What can hang from each mark:
K_102: K_662
K_201: K_295
K_63: K_517
K_517: K_63 K_201 K_684 K_763
K_519: K_662
K_684: K_517 K_519 K_707
K_763: K_517
K_662: K_102 K_517 K_519

Known rows, with every way that one mark hangs from another:
K_102{K_662{K_517{K_63} K_519}}: -39; 49; 0; -30; -31; 11; 15; -21; -4; 67; -30; 13; -6; 0; -17; -6; -20; -2; 52; -31; 11; 20; -3; 14; 6; -6; -13; 5; 24; -20; 12; -30; -11; 11; 12; 22; 10; -41; -10; 10; 14; -9; -10; 26; -13; -11; 52; -21; 0; 26; -20
K_662{K_102 K_517{K_63 K_684{K_519}}}: -56; 38; -24; -32; -13; 18; 30; -16; 5; 53; -16; 40; -18; -9; -32; 6; -22; 15; 47; -31; 9; 40; -6; 21; -6; 2; -7; 26; 15; -33; 24; -20; 3; 11; 4; 11; 21; -42; -9; 19; 13; -29; -18; 25; -19; -12; 38; -18; 9; 8; -29
K_662{K_102 K_517{K_63}}: -36; 26; -19; -37; -22; 11; 8; -27; 8; 48; -13; 24; -2; -19; -27; -1; -25; 16; 41; -17; 16; 36; -8; 29; -4; -2; -6; 9; 26; -20; 0; -31; -29; 10; 11; 18; 10; -32; -12; 9; 2; -12; 6; 21; -5; -18; 49; -21; 4; 25; -17
K_102{K_662{K_517{K_63 K_684{K_707}} K_519}}: -52; 45; -12; -30; -23; 16; 37; -4; -15; 80; -32; 36; -21; 5; -26; -5; -18; 2; 32; -40; -1; 24; -6; 8; 0; -9; -11; 13; 16; -27; 38; -18; 25; 25; -3; 12; 8; -35; -14; 25; 11; -22; -34; 26; -24; -5; 53; -5; -2; 13; -36
K_517{K_63 K_201{K_295} K_684{K_519 K_707} K_763}: -16; 21; -28; 11; -6; 35; 20; 16; 30; 47; 7; 42; 1; -5; -19; -18; -60; 23; 21; -27; 19; -13; 22; 4; -33; 2; 10; 32; -11; -37; 48; -1; 8; 49; -22; -6; -16; 1; -11; 29; -4; -13; -11; 18; 5; -27; 38; 6; 29; 10; -14
K_662{K_517{K_63 K_201 K_763} K_519}: -37; 29; -14; -8; -22; 16; 2; -8; 21; 37; -17; 26; 1; -23; -14; -11; -36; 36; 48; -22; 20; 24; 0; 14; -5; 3; -10; 7; 16; -15; 14; -36; -22; 58; -1; 15; 1; -11; -15; 8; -2; -4; 8; 17; 8; -38; 46; -3; 16; 29; -11
K_517{K_63 K_201{K_295} K_684{K_707} K_763}: -11; 9; -30; 12; -11; 25; 8; 10; 18; 43; 4; 34; 10; -13; -11; -20; -45; 27; 18; -17; 10; -11; 16; 10; -37; 9; 13; 22; -1; -30; 36; -1; 2; 62; -17; -1; -19; 14; -19; 26; -10; -7; 1; 14; 12; -41; 43; 9; 21; 20; -10
K_102{K_662{K_517{K_63 K_684{K_707} K_763} K_519}}: -63; 46; -26; -21; -20; 19; 33; -3; -6; 68; -29; 36; -26; -11; -22; -16; -23; 20; 42; -42; -4; 28; -5; 9; -3; -6; -10; 4; 12; -33; 39; -21; 27; 48; 6; 22; 2; -35; -13; 28; 13; -20; -28; 20; -17; -27; 42; -6; -4; 20; -42
K_519{K_662{K_102 K_517{K_63 K_684 K_763}}}: -79; 41; -46; -28; -13; 12; 12; -26; -4; 49; -20; 26; -14; -35; -24; 7; -19; 32; 67; -25; 12; 40; -11; 18; -7; 7; 0; 11; 26; -24; 13; -22; 0; 30; 13; 20; 6; -50; -13; 8; 20; -29; -2; 14; -8; -43; 20; -31; 0; 33; -36
K_763{K_517{K_684{K_707}}}: -23; 18; -12; -17; 7; 28; 25; 12; -2; 51; 13; 25; -4; -23; -27; -38; -31; 24; 14; -10; 6; 30; 3; 28; -15; -3; 10; 14; 0; -20; 26; -13; 12; 32; -3; -14; -12; -2; -17; 28; -10; -25; -35; 11; -5; -10; 48; 25; 17; -8; -27
K_684{K_519{K_662{K_102 K_517{K_201}}} K_707}: -72; 37; -4; -45; -11; 26; 27; -19; 17; 64; 2; 50; -22; -15; -47; -4; -61; 2; 30; -41; 35; 14; 16; 0; 1; -25; 5; 7; 13; -1; 25; -13; -27; -31; -11; 5; 0; -56; 0; -16; -2; -16; -12; 25; -8; 4; 3; -25; 22; 16; -20
K_517{K_63}: -2; 20; -11; -14; -10; 21; 13; -1; 12; 52; 9; 9; 7; -4; -18; -16; -29; 12; 38; -6; 25; 5; 11; 23; -19; 0; 2; 27; 12; -29; 10; -21; -18; 16; 4; -1; 0; -6; -13; 25; -4; -15; 2; 16; -1; -17; 67; -22; 11; 15; -2
K_102{K_662{K_517{K_63 K_684{K_519}}}}: -53; 41; -23; -27; -13; 12; 22; -10; 2; 66; -19; 27; -13; -2; -29; -1; -15; 1; 52; -37; 7; 21; -2; 21; -8; -2; -6; 29; 13; -43; 28; -14; 5; 9; -1; 15; 13; -53; -6; 21; 15; -24; -21; 25; -15; -6; 37; -22; 12; 16; -32
K_684{K_517{K_63 K_201}}: -8; 12; -16; -14; -6; 13; -6; -8; 26; 43; 13; 6; 21; -14; -17; -17; -39; 24; 42; -23; 29; 16; 11; 23; -17; 10; 10; 30; 11; -11; 4; -19; -39; 20; -1; -6; -6; 13; -13; 12; -19; -10; 15; 17; 12; -24; 71; -3; 27; 9; 11
K_63{K_517{K_684}}: -13; 25; -15; -12; -3; 21; 19; 10; 2; 32; 18; 10; -1; -14; -9; -22; -14; 16; 20; -6; 15; 12; 5; 33; -11; 3; 16; 17; 8; -16; 14; -8; 11; 30; 13; -6; 4; -19; -8; 19; 2; -21; -10; 9; 4; -16; 41; 9; 19; 10; -15
K_763{K_517{K_63}}: -9; 18; -13; -15; -2; 21; 0; -7; 18; 45; 4; 6; 17; -25; -22; -30; -34; 34; 50; -5; 13; 29; -4; 31; -12; 1; -2; 22; 7; -26; 5; -40; -30; 28; 11; -4; -9; -5; -16; 22; -3; -24; -2; 11; 1; -18; 71; 3; 19; 13; -10
K_662{K_517 K_519}: -24; 39; 10; -28; -21; 22; 18; -8; -1; 44; -9; 15; -9; -8; -15; -12; -28; -3; 18; -15; 26; 27; 1; 19; 7; -7; 0; 0; 20; -1; 10; -27; -2; 19; 8; 7; 10; -22; -11; 8; 0; -3; -19; 24; -6; -8; 38; -12; 3; 6; -15
K_201{K_295}: 16; 20; 4; -5; -16; 27; 0; -5; 7; 35; 11; 2; 14; -1; -5; -17; -34; -14; 4; -1; 33; -17; 19; 24; -18; 0; 25; 8; 12; -10; 6; -5; -12; 11; 4; 0; -8; -4; -8; 13; -6; 8; 2; 20; 9; -13; 33; -15; 12; 12; 2
K_763{K_517{K_63 K_201 K_684}}: -23; 11; -17; 2; 0; 12; 1; -2; 8; 41; -4; 15; 20; -28; -20; -19; -23; 39; 53; -11; -3; 23; -2; 26; -25; 16; -4; 33; 6; -26; 15; -21; -19; 46; -7; -10; -9; 6; -21; 15; -5; -24; -6; 7; 8; -25; 60; 20; 34; 11; -9
K_763{K_517{K_63 K_201{K_295} K_684{K_519 K_707}}}: -9; 21; -15; 1; -1; 30; 15; 8; 28; 54; -2; 34; 13; -10; -27; -26; -57; 22; 24; -28; 5; 8; 7; 9; -22; 2; 2; 35; -12; -30; 42; -16; -2; 38; -26; -16; -16; 4; -12; 24; -8; -23; -20; 20; 0; -8; 52; 28; 38; 3; -12
K_662{K_102 K_519}: -28; 49; 20; -23; -22; 35; 36; -14; -10; 44; -6; 28; -16; 1; -17; -7; -26; -5; 35; -23; 23; 6; 17; 7; 0; -13; 2; -5; 19; -2; 11; -19; -5; -6; 23; 4; 8; -20; -5; 0; 12; -3; -13; 17; -14; -4; 35; -18; -4; 4; -13

Rows:
-22; 11; -35; -15; 2; 23; 1; 6; 37; 47; 20; 24; 7; -28; -22; -34; -59; 45; 31; -29; 30; 22; 14; 18; -20; 1; 12; 21; -1; -20; 21; -23; -29; 42; -3; -5; -18; 14; -15; 25; -24; -15; 10; 13; 15; -39; 65; 9; 24; 13; 1 => K_684{K_517{K_63 K_201 K_763} K_707}
-2; 7; -18; 3; -5; 21; 0; 2; 15; 48; -5; 24; 24; -17; -19; -24; -45; 27; 17; -16; -2; 10; 3; 20; -26; 7; 6; 29; -3; -22; 27; -15; -5; 51; -22; -12; -23; 18; -22; 22; -13; -16; -7; 15; 8; -20; 60; 32; 32; 11; -9 => K_763{K_517{K_63 K_201{K_295} K_684{K_707}}}
-17; 6; -17; -5; -5; 20; 28; 14; 5; 59; 8; 36; 0; -2; -27; -14; -33; 19; 24; -18; 8; 2; 17; 12; -31; 3; 0; 36; 3; -28; 34; -2; 0; 30; -22; -12; -8; 8; -20; 25; -13; -19; -16; 15; -2; -16; 65; 6; 24; 8; -9 => K_517{K_63 K_201 K_684{K_707}}
-23; 38; 7; -11; -38; 8; -6; -30; 6; 52; -39; 14; 18; 3; -7; 3; -29; -9; 35; -35; 10; -8; 3; 7; -3; -1; -5; 4; 22; -9; 9; -22; -23; 18; -4; 22; -1; -25; -8; -7; 7; 11; 9; 27; 5; -12; 36; -9; 15; 38; -5 => K_102{K_662{K_517{K_63 K_201{K_295}} K_519}}
-64; 54; -38; -43; 1; 39; 28; -11; 32; 68; 13; 35; -23; -18; -39; -24; -69; 31; 63; -51; 41; 30; 11; 1; -2; -16; 12; 16; 4; -25; 31; -28; -16; -8; 16; -2; -4; -36; 2; 18; 6; -34; -5; 16; -14; -23; 40; -31; 6; 8; -22 => K_684{K_517{K_63 K_763} K_519{K_662{K_102}} K_707}
-12; 15; -13; 18; -9; 22; -3; 1; 8; 18; 10; 16; 13; -21; 1; -14; -26; 13; 15; -7; 15; -18; 20; 18; -34; 17; 25; 7; 8; -15; 16; 9; 0; 51; -6; 1; -16; 4; -13; 9; -6; 8; 7; 11; 22; -41; 13; 5; 23; 16; -6 => K_517{K_201{K_295} K_684 K_763}
-32; 25; -10; -12; -16; 6; -10; -18; -3; 39; -11; 12; 15; -16; -11; 5; -26; -7; 13; -13; 22; -3; 4; 14; -12; 12; 23; 12; 23; 5; 10; 6; -4; 19; -18; 4; -4; -27; -11; -8; -5; -1; -1; 23; 14; -20; 3; -15; 28; 27; -11 => K_519{K_662{K_517{K_201{K_295} K_684}}}
-19; 26; -36; -16; -2; 23; -4; -5; 28; 38; 14; 1; 7; -27; -12; -30; -38; 36; 50; -19; 29; 30; 3; 30; -13; 8; 15; 19; 10; -25; 9; -30; -22; 43; 18; 1; -7; 3; -11; 31; -11; -16; 12; 12; 7; -46; 67; -11; 12; 10; -3 => K_684{K_517{K_63 K_763}}
-56; 38; -13; -17; -25; 17; 11; -26; 14; 35; -27; 39; -7; -26; -20; -2; -36; 36; 57; -30; 12; 30; -2; 10; -2; -1; -16; -3; 20; -10; 7; -38; -29; 38; 12; 22; 5; -25; -12; -4; 7; -3; 11; 15; 2; -39; 33; -8; 8; 31; -17 => K_662{K_102 K_517{K_63 K_201 K_763} K_519}
-29; 23; -31; -17; 5; 33; 16; 12; 51; 50; 25; 34; -4; -20; -31; -38; -73; 40; 39; -42; 34; 20; 19; 9; -16; -6; 10; 32; -8; -29; 37; -23; -25; 30; -8; -9; -13; 3; -7; 26; -19; -19; 0; 16; 6; -27; 59; 2; 29; 2; -3 => K_684{K_517{K_63 K_201 K_763} K_519 K_707}
-55; 39; -23; -46; -19; 11; 7; -35; 1; 59; -17; 18; -4; -20; -31; 5; -28; 12; 56; -22; 24; 30; -6; 18; 1; -4; -3; 10; 31; -13; -1; -30; -29; -9; 11; 16; 9; -48; -8; -3; 12; -22; 6; 21; -10; -17; 35; -40; 3; 34; -20 => K_519{K_662{K_102 K_517{K_63}}}
-26; 26; -30; -4; -1; 26; 12; 13; 10; 19; 21; 11; -6; -31; -5; -29; -19; 34; 30; -7; 14; 15; 4; 33; -14; 6; 18; 8; 4; -22; 16; -11; 12; 53; 19; 2; -2; -23; -7; 23; 4; -17; -2; 2; 13; -39; 30; 13; 16; 17; -20 => K_63{K_517{K_684 K_763}}
-9; 14; -27; 8; -9; 27; 4; 16; 23; 23; 19; 28; 8; -26; -4; -32; -47; 28; -3; -14; 14; -10; 15; 20; -25; 2; 27; 5; -4; -12; 27; 2; 8; 58; -8; -1; -19; -3; -10; 13; -12; -4; 5; 5; 23; -36; 21; 33; 29; 22; -11 => K_63{K_517{K_201{K_295} K_684{K_707} K_763}}
-83; 45; -33; -31; -8; 16; 14; -24; -13; 39; -9; 24; -19; -39; -22; 2; -16; 21; 48; -21; 19; 32; -4; 20; -4; 2; 13; -4; 27; -11; 10; -9; 4; 19; 16; 19; 5; -55; -8; -1; 16; -19; -7; 12; -3; -38; -3; -28; 0; 23; -37 => K_519{K_662{K_102 K_517{K_684 K_763}}}
-42; 49; 15; -32; -26; 16; 15; -19; -10; 55; -22; 14; -13; -3; -17; -9; -18; -15; 33; -30; 16; 13; 4; 15; 10; -13; -1; -7; 25; -6; 9; -18; -5; 0; 16; 21; 9; -48; -5; 0; 9; 2; -15; 25; -9; -3; 26; -18; 0; 16; -22 => K_102{K_662{K_517 K_519}}
-27; 12; -3; -1; 5; 16; 3; 0; 2; 30; 8; 15; 15; -31; -19; -24; -23; 26; 34; -9; 4; 16; 7; 26; -21; 11; 8; 18; 6; -10; 11; -10; -12; 34; -4; -12; -11; 1; -17; 6; -9; -14; -14; 8; 12; -19; 39; 24; 33; 2; -12 => K_763{K_517{K_201 K_684}}
10; 9; -7; 4; -14; 17; -22; -17; 27; 33; -5; 6; 40; -24; -12; -23; -44; 25; 36; -8; 12; 5; 2; 24; -20; 10; 6; 20; 4; -15; 3; -29; -43; 38; -5; -2; -18; 11; -16; 7; -10; -4; 15; 13; 19; -23; 56; 17; 35; 24; 5 => K_763{K_517{K_63 K_201{K_295}}}
-46; 28; -26; -29; -17; 7; 18; -22; -7; 48; -22; 29; -8; -17; -25; 7; -11; 20; 42; -20; 4; 41; -12; 29; -9; 7; -7; 18; 24; -25; 11; -20; -3; 25; 8; 16; 15; -31; -16; 17; 6; -22; -9; 19; -11; -21; 45; -12; 3; 17; -27 => K_662{K_102 K_517{K_63 K_684}}
-69; 43; -26; -25; -7; 26; 30; -10; 7; 31; -4; 43; -27; -30; -25; -6; -27; 22; 37; -28; 15; 36; 1; 22; -5; -4; 5; 4; 13; -25; 22; -12; 7; 26; 15; 15; 12; -50; -5; 13; 12; -17; -17; 17; -8; -25; 4; -9; 7; 4; -41 => K_662{K_102 K_517{K_684{K_519} K_763}}
-55; 23; -35; -17; -11; 9; -14; -18; 24; 43; -6; 14; 7; -38; -20; -8; -40; 36; 61; -15; 28; 17; 2; 16; -12; 4; 4; 17; 21; -16; 7; -27; -36; 32; -5; 16; -7; -32; -12; -3; -2; -14; 19; 16; 15; -43; 28; -28; 23; 44; -10 => K_519{K_662{K_517{K_63 K_201 K_763}}}
-41; 46; -2; -35; -29; 18; 23; -27; 0; 53; -29; 30; -11; -6; -23; 3; -26; 13; 46; -27; 14; 36; -6; 15; 9; -5; -15; 4; 25; -12; 9; -39; -15; 14; 15; 17; 17; -29; -10; 4; 13; -14; -6; 23; -16; -13; 51; -20; -5; 19; -20 => K_662{K_102 K_517{K_63} K_519}
-35; 38; -4; -34; -1; 44; 39; 10; 14; 73; 25; 30; -19; 5; -37; -22; -61; -7; 26; -26; 45; -6; 29; 2; -6; -24; 16; 22; 1; -18; 38; -8; 1; -28; -7; -15; -6; -36; 0; 12; 0; -24; -28; 23; -15; 9; 28; -34; 15; 1; -18 => K_684{K_519{K_662} K_707}
-53; 49; 4; -25; -21; 14; 24; -14; -27; 56; -26; 15; -18; -1; -14; -2; -2; -13; 33; -31; 4; 16; 0; 16; 3; -3; -3; 0; 24; -10; 19; -7; 22; 16; 10; 16; 12; -41; -8; 7; 14; -8; -30; 23; -15; -4; 23; -12; -1; 10; -32 => K_102{K_662{K_517{K_684} K_519}}
-57; 37; -31; -11; 7; 35; 31; 21; 28; 47; 26; 42; -19; -23; -28; -28; -57; 31; 38; -34; 25; -1; 22; 3; -13; -13; 19; 21; -6; -18; 43; -1; 11; 18; -10; -13; -10; -42; 0; 5; 3; -31; -13; 8; 5; -21; 9; 4; 33; 17; -23 => K_63{K_517{K_201 K_684{K_519{K_662} K_707} K_763}}
-49; 56; -21; -44; -3; 32; 22; -24; 21; 65; 3; 18; -8; -6; -34; -5; -50; 9; 70; -44; 37; 27; 8; 5; 1; -8; 8; 27; 14; -15; 16; -27; -28; -27; 18; -5; 7; -38; 2; 4; 12; -32; -1; 20; -14; -8; 43; -41; 10; 7; -9 => K_684{K_517{K_63} K_519{K_662{K_102}}}
-52; 21; -29; -14; -19; 4; -18; -22; 16; 43; -13; 15; 7; -34; -18; -9; -29; 30; 59; -25; 15; 9; 2; 23; -15; 1; -4; 7; 19; -27; 4; -21; -39; 32; 5; 32; -9; -39; -11; 1; 0; 0; 20; 14; 15; -41; 31; -15; 18; 46; -16 => K_102{K_662{K_517{K_63 K_201 K_763}}}
-68; 41; -42; -37; -17; 15; 4; -33; 11; 48; -14; 20; -9; -36; -26; -2; -35; 31; 68; -21; 25; 33; -7; 15; -2; -1; 1; 1; 27; -19; 0; -34; -27; 16; 19; 23; 2; -53; -8; -1; 14; -20; 13; 14; -2; -40; 24; -40; 0; 41; -27 => K_519{K_662{K_102 K_517{K_63 K_763}}}
-51; 29; -45; -21; -4; 27; 31; 14; 24; 57; -1; 45; -25; -20; -33; -20; -45; 34; 30; -28; 16; 38; -1; 20; -11; -4; -1; 29; -2; -47; 47; -23; 18; 52; -12; 5; 4; -27; -13; 41; 1; -30; -27; 24; -13; -24; 44; -4; 14; 6; -36 => K_662{K_517{K_63 K_684{K_519 K_707} K_763}}
-59; 41; -10; -46; -17; 14; 9; -32; -4; 51; -6; 14; -10; -22; -27; 2; -26; -1; 39; -19; 33; 24; 1; 19; 5; -8; 11; -4; 31; 1; -2; -18; -23; -19; 15; 15; 7; -55; -5; -12; 9; -12; -2; 20; -4; -13; 11; -39; 4; 26; -21 => K_519{K_662{K_102 K_517}}
